Every row comes from one small tree of marks. The marks that hang from a mark follow it in brackets, in alphabetical order. Every link used is in the known rows. Which tree was each row made from?
Known rows
Z[K R[E] W[D[A]]]: -15	10	22	-4	30	8	19	34	-7	6	-12	-2	18	-8	21	-13	3	-14	-33	-1	-16	0	-11	1	18	-32	2	4	-28	-1
K[R[E] Z[W[Y]]]: -6	10	5	1	-19	22	-2	3	12	8	18	3	-11	15	0	-18	-11	-6	2	28	11	-19	33	-17	-7	7	-5	0	-5	-14
R[E K Z]: 9	19	-12	-12	-32	-4	9	6	16	25	3	23	19	16	7	-13	-3	-30	-14	28	-3	7	10	-8	-32	1	-19	2	0	-2
A[D]: -6	7	-20	4	-17	-7	6	-1	-2	-11	-5	11	-31	-6	-8	3	-6	19	-12	0	-22	15	7	-6	-16	11	7	2	-3	0
H[Y[T W[Z]]]: -6	-19	-4	-6	-21	-5	-5	-24	-5	-22	0	-2	-25	-8	-5	5	1	20	17	-16	29	0	6	3	-16	14	-7	-2	9	-1
H[Y]: -12	8	-12	-4	-19	-4	-3	-14	1	-25	7	0	-12	-4	6	3	-1	13	-20	-13	-7	16	18	-17	-22	22	0	7	-12	10
A[D[W[Y[T]]]]: 25	2	-17	10	1	-15	-2	-14	-5	-10	15	-12	-23	-5	-9	5	-19	25	19	5	0	-4	6	0	1	3	-6	4	12	-1
W[D[A] Y Z[R[E]]]: 17	-4	23	-4	41	15	29	17	0	19	-7	-6	16	21	7	13	19	2	8	-4	7	32	-12	30	18	-11	-17	5	-13	12
R[Z]: -2	7	-5	-11	-23	-10	2	8	8	5	2	13	1	-9	1	-5	-10	-1	-11	11	-9	10	3	-7	-24	8	-10	5	-2	2
T[H[Y[W[D Z]]]]: -15	-12	-1	4	-15	6	-16	-9	-3	-9	-2	2	1	8	-1	32	14	-10	1	-18	5	4	10	15	-3	13	-13	-3	4	18
Y[H T W[D[A] Z]]: -2	-26	25	-7	2	-1	-9	8	-3	-9	-31	-12	-28	-5	-16	-1	24	13	23	-11	28	1	-38	15	4	-9	-8	-13	14	-4
W[D[A] Y[H T] Z]: 21	-24	24	-1	32	0	3	10	-5	6	-24	-29	-7	10	-13	6	33	17	28	-11	19	13	-30	31	20	-2	0	-9	7	6
D[A]: 1	10	6	-4	-13	-6	8	-3	4	-19	-16	10	-8	-4	8	0	-1	8	-24	-5	-14	21	-22	-23	-18	10	-4	3	-24	15
T[H[Y]]: -11	10	-15	5	-18	0	-24	-16	2	-17	10	-4	6	3	10	23	-1	-6	-19	-12	-18	17	16	-15	-24	20	-1	5	-10	20
R[K[E Z]]: -1	11	-13	8	-23	-1	-1	-6	17	0	-20	24	13	17	-6	-13	-1	-12	-15	29	8	-16	1	-40	3	13	12	-9	3	-5
E[R[K Z[W[D]]]]: -8	-5	-3	-6	-32	-20	-5	10	20	12	-14	29	35	0	15	-5	8	-33	-18	0	-10	-13	-1	18	5	-18	9	-9	-6	-1
Z[K R]: -19	6	-1	2	37	0	12	7	-10	0	5	5	5	-19	7	-8	-15	4	-17	-9	-24	24	6	-11	3	-8	23	11	-11	-7
D[A W[Y[H T] Z]]: 29	-12	15	-2	22	3	-11	1	-6	-10	-5	-28	-7	0	-2	-6	2	8	30	-8	15	-4	-27	-4	3	-5	-7	2	0	10
E[R[K Z]]: -1	1	-14	-8	-27	-19	-9	-4	20	11	-3	34	26	-1	13	-7	-1	-25	-15	3	-11	12	-1	1	-12	-8	6	-3	-6	0
Y[H T W[Z]]: -12	-19	4	-9	-15	6	-19	-8	-5	-12	-6	-6	-32	-9	-20	-5	11	14	33	-11	17	-4	-18	6	-17	-3	7	-11	26	-16
D[W[Y]]: 15	10	-2	3	-4	0	1	-15	-1	-9	25	-4	6	3	1	8	-14	3	7	-3	-6	-9	7	-9	-3	10	-11	8	5	10
A[D[W[Y[H]]]]: 7	10	-20	5	-2	5	-8	2	-7	-8	23	-11	-31	-4	-11	-1	-10	10	10	2	-15	-4	6	-8	0	3	-2	5	8	1
R[E K]: 4	22	-10	-3	-28	3	10	-11	10	7	-2	22	11	25	6	-5	6	-18	-15	11	-14	10	7	-8	-29	6	-2	1	-1	1
K[E Z]: -8	12	-5	4	-15	4	-10	0	15	-7	-14	10	0	4	-7	-10	1	9	-14	27	7	-15	-2	-44	2	12	5	-8	2	-5
R[E K Z[W]]: -1	19	-12	-13	-51	-1	7	14	14	21	4	25	23	13	12	-20	-6	-40	-17	26	-8	-21	12	-8	-27	-8	-12	0	-6	-6
D[W[Y Z]]: 19	-4	4	2	7	7	5	-7	-3	-2	13	-4	10	11	-5	7	-4	3	23	-9	-1	-11	6	11	2	6	-7	8	6	11
T[H[Y[W[Z[R]]]]]: -21	-4	-12	0	-6	12	-17	-14	-2	-11	16	6	0	-3	7	26	-8	-11	1	-18	-2	19	13	-3	-16	5	-1	7	-3	10
Z[R[K[E]] W]: -16	26	-16	-2	-21	4	10	-1	11	-4	-7	24	20	-5	10	-12	-15	-20	-34	7	-19	-18	-1	-23	6	-10	29	3	-9	-14
R[E Z]: 2	20	-5	-15	-26	0	0	12	10	16	9	9	7	5	6	-9	-1	-9	-14	22	-5	11	8	-7	-37	-2	-25	4	-2	1
T[H[Y[W]]]: -20	7	-18	3	-36	3	-23	-23	0	-19	21	7	-9	-3	4	25	-4	-11	-10	-12	-5	6	12	-16	-23	19	-11	2	-1	14
D[A W[Y[T]]]: 34	2	9	4	6	-16	0	-17	0	-15	5	-18	0	-3	7	2	-15	13	10	0	12	-1	-23	-18	-1	2	-19	5	-7	15

Which tree is each row?
-11	2	-21	-10	-35	-3	-18	6	15	17	18	18	21	-5	10	-14	4	-37	-4	0	-13	-16	-2	3	-1	-13	18	-8	0	-8 : E[R[K Z[W[Y[H]]]]]
-14	10	11	-2	-24	16	-9	11	15	-2	-2	9	-13	10	4	-23	-12	-6	-11	27	5	-16	31	-24	-19	1	-1	1	-8	-14 : K[R[E] Z[W]]
0	-18	1	-3	-3	-6	10	-18	2	-2	-9	18	-6	-3	-6	3	-12	2	28	-5	20	7	-8	11	-7	-10	10	-2	17	-17 : Y[T W[Z[R[K]]]]
2	-27	20	0	-6	-13	5	-10	-2	-6	-26	3	-11	1	-16	13	15	18	27	-8	27	-5	-14	33	3	-2	-9	-12	23	-6 : Y[T W[D Z]]
15	9	-20	9	-5	-4	5	-7	-6	-7	21	0	-20	-2	-7	7	-17	12	6	3	-13	-3	10	-4	0	7	-9	7	4	5 : A[D[W[Y]]]
-9	-13	5	2	-11	5	-12	-5	-1	-13	-11	2	-1	8	5	29	14	-12	-8	-16	10	10	-8	5	-3	12	-21	-3	-11	25 : T[H[Y[W[D[A] Z]]]]
-10	-14	-11	0	-1	-1	-10	-14	-11	-13	-6	-5	-20	-16	-5	-8	7	14	3	-8	35	-19	2	-7	8	8	-1	-7	8	-9 : H[Y[T W[Z[K[E]]]]]
-14	14	-3	1	5	19	9	4	-10	17	21	-1	-8	0	5	-20	-3	-15	-14	6	-10	-21	28	5	9	2	5	3	-11	-15 : Z[K[R[E]] W[Y]]
-22	-1	16	5	13	-1	10	19	-8	0	-21	1	-6	-10	2	-14	0	-6	-31	-5	-14	-21	20	17	23	-1	14	0	-13	-9 : Z[K[R] W[D]]
-11	-12	8	5	21	-3	-3	14	-16	7	3	-28	0	-12	-8	-11	15	2	9	-10	-4	-29	-4	18	32	-11	21	-10	12	-14 : Z[K W[D Y[H T]]]
-18	20	-9	2	35	7	6	8	-6	3	-2	5	7	-20	7	-13	-9	3	-34	4	-18	7	-2	-23	18	-10	23	6	-8	-11 : Z[K[E] R]
-6	20	6	-8	-18	-3	1	23	16	4	-31	10	-8	-9	4	-21	-4	-10	-52	27	10	-25	-5	-9	19	0	-17	-4	-20	-3 : K[E R[Z[W[D[A]]]]]
0	0	-9	7	-25	-5	-16	-18	-1	-3	15	-11	10	-1	0	15	-5	-2	11	-3	-11	-17	-1	3	-4	3	14	-5	7	-2 : Z[W[Y[T[H]]]]
4	21	-23	-6	-33	-10	3	3	17	15	-13	27	17	5	0	-13	-5	-22	-28	28	0	-12	-1	-21	-5	9	-3	-3	0	-4 : R[K[E] Z]
5	-13	0	-4	35	11	-4	1	-5	6	12	-21	-7	-2	-11	0	5	18	37	-13	5	23	-5	17	2	-8	25	4	16	-12 : W[Y[H T] Z[R]]
-7	10	7	-2	7	13	1	9	12	1	8	5	7	7	6	-9	-12	5	1	20	-1	22	13	-32	-20	-10	1	6	-3	-5 : K[Z[R[E]]]
28	-13	-14	13	12	-7	-15	-8	-8	2	7	-16	-7	6	-11	20	-9	10	34	1	-1	-4	5	17	5	-1	-1	2	14	7 : A[D[W[Y[T[H]] Z]]]
17	-6	3	15	11	-17	-7	-17	0	7	0	-21	15	12	-8	34	12	10	17	-3	3	8	-5	27	13	8	-4	-6	18	9 : W[D Y[T[H]]]
25	3	7	1	10	-5	-15	-7	-2	-18	10	-29	-10	-6	2	-7	-9	10	13	-3	10	-2	-28	-22	-3	-2	-11	5	-2	10 : D[A W[Y[H T]]]
7	-12	-7	6	21	0	4	14	-15	-2	-11	2	-15	-8	-7	-8	-8	7	6	-3	-15	-10	10	7	7	-6	4	4	-2	3 : A[D[W[Z[K]]]]
5	-10	16	3	64	18	27	23	-13	34	3	-8	23	15	0	7	21	-3	14	-7	0	18	10	42	31	-15	1	3	2	-4 : W[D Y Z[K R[E]]]
9	-15	14	4	17	4	21	3	-5	12	-9	-1	12	21	-12	20	25	10	19	-13	2	7	2	43	19	12	-2	-4	8	8 : W[D Y Z]
-5	-8	-1	10	3	2	-16	-3	5	2	18	-12	18	-2	2	8	-23	-2	23	12	4	-7	6	-21	6	-11	21	0	7	-10 : K[Z[R W[Y[T[H]]]]]
-7	-11	10	7	42	-8	18	11	-15	10	6	-18	17	-16	4	-1	-7	6	4	-9	-3	-10	1	21	40	-21	23	-1	2	-16 : Z[K R W[D Y[T]]]
-14	-5	-7	-8	5	-14	-14	9	4	12	2	15	18	-20	14	-11	1	-12	-16	-2	-14	10	0	3	-3	-15	7	-3	-9	-2 : E[R[Z[K]]]
13	-12	22	-1	44	7	31	14	-3	10	-14	-3	15	10	2	16	11	8	8	-13	5	31	-16	30	28	-5	-4	5	-13	13 : W[D[A] Y Z[R]]
23	11	6	3	0	-3	8	-9	0	-16	11	-5	3	2	11	4	-14	1	-4	-2	-1	-1	-18	-20	-1	9	-21	9	-16	22 : D[A W[Y]]
-14	17	1	-4	34	11	11	11	-8	9	11	2	9	-8	13	-12	-8	-2	-18	1	-21	25	9	-10	-10	-18	10	11	-10	-8 : Z[K R[E]]
-7	7	4	9	13	4	15	17	-9	7	-14	-5	14	-7	4	-9	16	-9	-30	4	-2	-38	-22	-3	51	-3	3	-10	-16	2 : Z[K[E] W[D[A] Y]]
2	-22	29	2	41	-3	21	28	-12	5	-47	0	10	4	1	-1	25	2	-9	-14	-3	12	-19	24	24	-4	0	-4	-18	14 : W[D[A] Z[K]]
2	-4	4	1	33	23	14	4	-13	28	9	-1	-6	15	-4	-9	12	-3	10	0	2	6	25	26	9	8	1	5	-3	-7 : W[Y Z[K[R[E]]]]
25	4	1	7	3	-14	-4	-23	-2	-12	18	-15	3	-1	-2	5	-16	15	19	-1	8	-10	0	-5	-3	4	-7	5	14	5 : D[W[Y[T]]]
-11	-8	11	-3	-12	-7	-14	-7	-1	-15	-6	-11	-30	-12	-18	4	14	16	15	-6	18	-5	-20	8	-5	-4	-3	-13	29	-13 : Y[H T W[D]]
9	-16	1	-2	12	6	-9	-4	-8	5	4	-21	-13	5	-17	-1	17	19	39	-11	7	6	-6	19	-2	5	18	-4	18	-8 : W[Y[H T] Z]
-9	-4	-10	-3	-32	-13	-8	-31	-1	-29	12	-4	-29	-15	-2	6	-8	19	4	-12	25	1	7	-13	-22	15	-11	1	7	-2 : H[Y[T W]]
